Known rows, with every way that one mark hangs from another
{P L X}: [-0.27 -0.40 -2.07  1.41  1.27  0.23  1.23 -1.72  0.40 -3.94 -2.99  4.90
 -1.42 -3.12  1.41  0.04 -1.06 -1.13 -1.09  2.44 -3.87 -1.95]
{S {F {L {T {P X}}}}}: [-0.11 -1.18  0.77 -1.22 -0.70 -0.82  0.40 -2.07  0.42 -2.82  0.95  1.28
  0.01  2.28  0.35 -0.76  0.23  2.19  1.18 -0.12 -0.23  1.19]
{P L}: [ 0.24 -0.80 -2.05  1.11  1.39  0.59  0.30 -1.85 -0.25 -5.03 -1.48  2.32
 -0.85 -1.61  0.19  1.89 -1.63 -0.53 -0.56  1.45 -2.08 -1.02]
{T {P L} {X J N}}: [-1.60  0.23 -0.63  0.77  3.10 -1.50 -0.72 -2.46 -1.74 -0.50 -0.37  0.82
 -1.61 -1.91 -0.74  2.55  2.96 -3.66 -1.35  3.47  1.85 -0.71]
{S {F L}}: [ 0.81 -1.50  2.18 -0.42 -0.36 -0.95 -0.26 -1.07 -0.74 -3.96  0.75  0.21
 -0.07  2.12 -0.27  0.32 -0.33  2.51  1.95 -0.06  0.71  1.06]
{L {T P {X F J N}}}: [-0.01  0.73 -0.30  1.03  2.05 -0.87 -0.34 -3.00  0.29 -0.12  1.92  1.10
 -3.58  1.16 -0.54 -0.20  1.45 -1.62 -0.54  0.61  0.90 -0.26]
{F {L {T {X J N}}} P}: [-0.78 -0.95 -1.56  0.64  3.22  0.05  0.58 -3.38 -1.32 -1.74  1.07 -1.42
 -1.62 -0.41  0.52 -0.24  1.48  2.87  0.51 -1.93  0.61  2.08]
{X F J N}: [-0.44  0.95  3.92  1.35  0.51  1.21  0.72  0.57 -2.01 -0.37  0.74  1.67
 -6.03  2.04 -3.92  0.71 -0.16  0.37  3.52  1.52  0.58 -0.03]
{L {T P {X F J}}}: [ 0.52  0.62  0.68  1.29  2.04 -1.69 -1.08 -3.14  0.06 -0.92  1.09  0.39
 -2.91  0.88  0.34 -0.40  1.55 -1.77 -1.57  0.05  0.70 -0.51]
{R {L T}}: [-0.05 -1.57 -2.93  2.31  2.30 -0.08 -0.53 -0.49  1.05 -2.08  0.48  2.28
 -2.46  0.86  2.04 -1.37 -1.44  1.69 -2.77 -1.45 -0.89 -0.55]
{X J}: [ 0.55 -1.16  3.55  0.60  0.45 -1.09 -0.91  1.36 -2.10 -4.31 -0.34  0.30
 -4.62 -0.22 -1.87  0.76  1.34  0.41 -0.82  0.46  0.95 -1.45]
{P {L {T {X J}}}}: [ 1.02 -0.55 -3.15  2.21  0.98  1.31 -0.21 -2.32  0.53 -3.22 -0.49  3.50
 -1.02 -2.21  0.26  1.21 -1.14 -0.92 -0.87 -0.38 -2.09 -2.45]
{P {L T} {X F J}}: [-0.36  0.80 -0.49  1.86 -0.71  2.25  1.40 -1.69  0.66 -1.01 -2.72  6.03
 -2.35 -1.81 -0.08 -0.86 -1.49 -0.48  0.39  0.22 -5.02 -2.51]
{N {X {F {L {T P}}} J}}: [-0.69 -0.94  5.61  1.28 -0.19  1.99 -1.60 -1.17 -0.35 -2.27  0.64 -1.31
 -0.99  1.27 -0.14  2.36  1.73  0.92  1.34  0.43  2.06  0.38]
{N {X F J}}: [ 0.45 -1.42  6.43  2.36  0.21  1.14 -2.10  0.60 -1.47 -3.06 -0.30 -0.61
 -2.45  0.68 -0.96  2.35  1.42 -0.33  1.33  1.63  2.04 -0.83]
{R L}: [-0.34 -1.57 -0.97  2.45  3.10 -1.21 -1.07  0.18 -0.48 -2.69 -0.62  1.15
 -2.31  0.36  1.91 -0.45 -0.90  1.15 -2.68  0.08  0.07 -0.24]
{F L P}: [-1.24 -1.31  0.20 -0.22  3.48 -1.25  0.54 -2.99 -2.31 -4.07 -0.39 -3.25
 -0.85  0.00  1.16  0.38  1.11  3.25  0.22 -0.56  0.48  3.34]
{R {L {T X}}}: [ 0.75 -1.30 -2.95  3.64  3.25 -0.82 -1.43 -1.09  0.84 -1.32  0.49  2.21
 -2.10 -0.07  2.59 -1.28 -0.85  0.50 -3.03 -1.40 -0.15 -1.23]

Rows
[-0.47 -1.01  0.04 -1.41 -0.66 -0.24  0.99 -1.98  0.58 -2.26  1.51  1.79
 -0.48  2.53 -0.21 -0.61  0.15  2.21  1.95  0.21 -0.03  1.40] => {S {F {L {T {P {X N}}}}}}
[ 0.99  0.93  0.85  3.49  4.79 -1.35 -0.59 -3.60 -1.82 -0.30  0.71 -0.56
 -2.43 -0.28  0.36  0.45  0.60 -0.83  2.04  1.34  1.54  1.03] => {T {X {F L P} N}}
[-0.48 -0.53 -2.17  1.05 -0.66  1.86  1.38 -0.86  0.95 -2.61 -2.33  6.07
 -2.39 -2.87  0.11 -0.62 -0.62 -0.24 -1.14  0.31 -4.38 -3.11] => {P {L T} {X J}}
[ 0.68 -0.48 -3.83  2.07  1.07  1.85  0.30 -2.26  0.70 -2.77  0.05  3.97
 -1.53 -1.92 -0.40  1.39 -1.28 -0.82 -0.21 -0.04 -1.89 -2.27] => {P {L {T {X J N}}}}
[-0.65 -1.56  5.08  1.75  0.51  2.00 -1.39 -0.86 -1.56 -2.17 -0.09 -1.62
 -1.27  0.78 -0.37  1.93  1.66  1.46  1.88 -0.05  1.67  0.76] => {N {X {F {L T} P} J}}
[-2.42  0.74  0.13 -0.55  2.12 -1.77  0.85 -3.51 -0.50 -2.06 -2.63  1.53
 -0.87 -0.44  1.40  0.39  0.89 -2.30 -1.72  3.82 -2.04  1.01] => {T {P L {X F}}}
[-0.38 -1.06 -0.93  0.79  3.12 -0.57  0.00 -3.50 -1.54 -2.26  0.57 -1.99
 -1.05 -0.61  1.14 -0.40  1.56  2.87 -0.16 -2.31  0.42  1.93] => {F {L {T {X J}}} P}
[-2.81  0.94  2.66 -1.19  1.71 -1.53  1.05 -2.25 -0.92 -0.93 -0.55  0.39
 -3.18  1.01 -0.10 -0.03  2.43 -0.64 -0.45  3.22  0.27  1.61] => {T {P {X {F L} J N}}}
[-1.21  0.24 -1.30 -0.84  1.29  0.89  1.43 -3.99  2.00 -3.13  2.24  0.43
 -1.39  1.13  1.31 -0.14  0.17  2.84 -0.13 -0.82 -0.21  1.59] => {F {L {T {P {X N}}}}}
[-1.60  1.70  2.77  0.10 -0.05  2.65  1.43 -1.81 -0.36  0.50  2.12  0.93
 -4.15  2.87 -2.94  0.65 -0.05  2.35  3.73 -0.50  0.41  1.38] => {X {F {L {T P}}} J N}
[-0.24 -2.22  0.02 -1.03  0.39 -1.04  0.38 -1.80 -1.52 -2.75  0.42 -0.36
  0.03  2.24 -0.26 -0.69  0.38  3.02  1.81 -0.90 -0.04  2.43] => {S {F {L T} P}}
[-1.99  0.76  2.02  0.41  0.93  2.33  1.80 -1.47 -2.10  1.00  1.10  0.12
 -4.36  2.23 -3.14  0.06  0.24  3.05  4.23 -0.90 -0.12  2.24] => {X {F {L T} P} J N}
[-2.65 -0.24  1.42 -1.70  1.88 -2.46  0.86 -1.00 -1.10 -2.24 -0.59  0.82
 -3.96  0.21 -0.38 -0.11  3.10 -1.42 -1.97  4.00  0.66  0.70] => {T {P {X J N}}}
[ 0.74 -0.63 -2.12  3.99  3.25 -0.61 -1.40 -1.45  0.71 -0.46  0.27  2.18
 -2.05  0.45  2.46 -1.45 -1.27  0.43 -2.31 -1.41 -0.46 -0.93] => {R {L {T {X F}}}}
[ 0.13 -1.05  6.59  2.17  0.02  2.06 -1.84 -0.39 -0.99 -2.98  0.16 -1.23
 -1.32  0.72 -0.37  2.63  1.24  1.11  1.98  0.54  2.20 -0.14] => {N {X {F L} J}}
[-0.48  1.52  1.35  1.67  4.74 -3.24 -0.84 -4.10 -1.33  0.18  0.74 -0.89
 -2.47  0.81  0.37  0.91  2.28 -3.83 -0.22  4.02  2.59  1.21] => {T P {X F N}}
[ 2.13  0.46 -1.56  2.92  2.45  0.01 -0.18 -2.99  1.15 -1.46  2.42  2.40
 -3.82  0.84  0.02 -0.72 -0.81 -0.84  0.60 -0.25 -0.09 -1.07] => {L {T {X F N}}}
[-1.25  1.81  3.28  1.30  3.35 -1.88 -0.95 -3.37 -1.87  0.99  0.86 -1.42
 -2.25  0.48 -0.37  1.49  3.08 -2.03  0.54  2.33  3.06  1.14] => {T P {X {F L} J N}}
[ 0.78  0.14 -3.01  2.43  0.99  2.07  0.32 -2.64  0.63 -1.91 -0.14  3.98
 -1.56 -1.40 -0.52  1.18 -1.69 -1.01  0.56 -0.05 -2.20 -1.93] => {P {L {T {X F J N}}}}
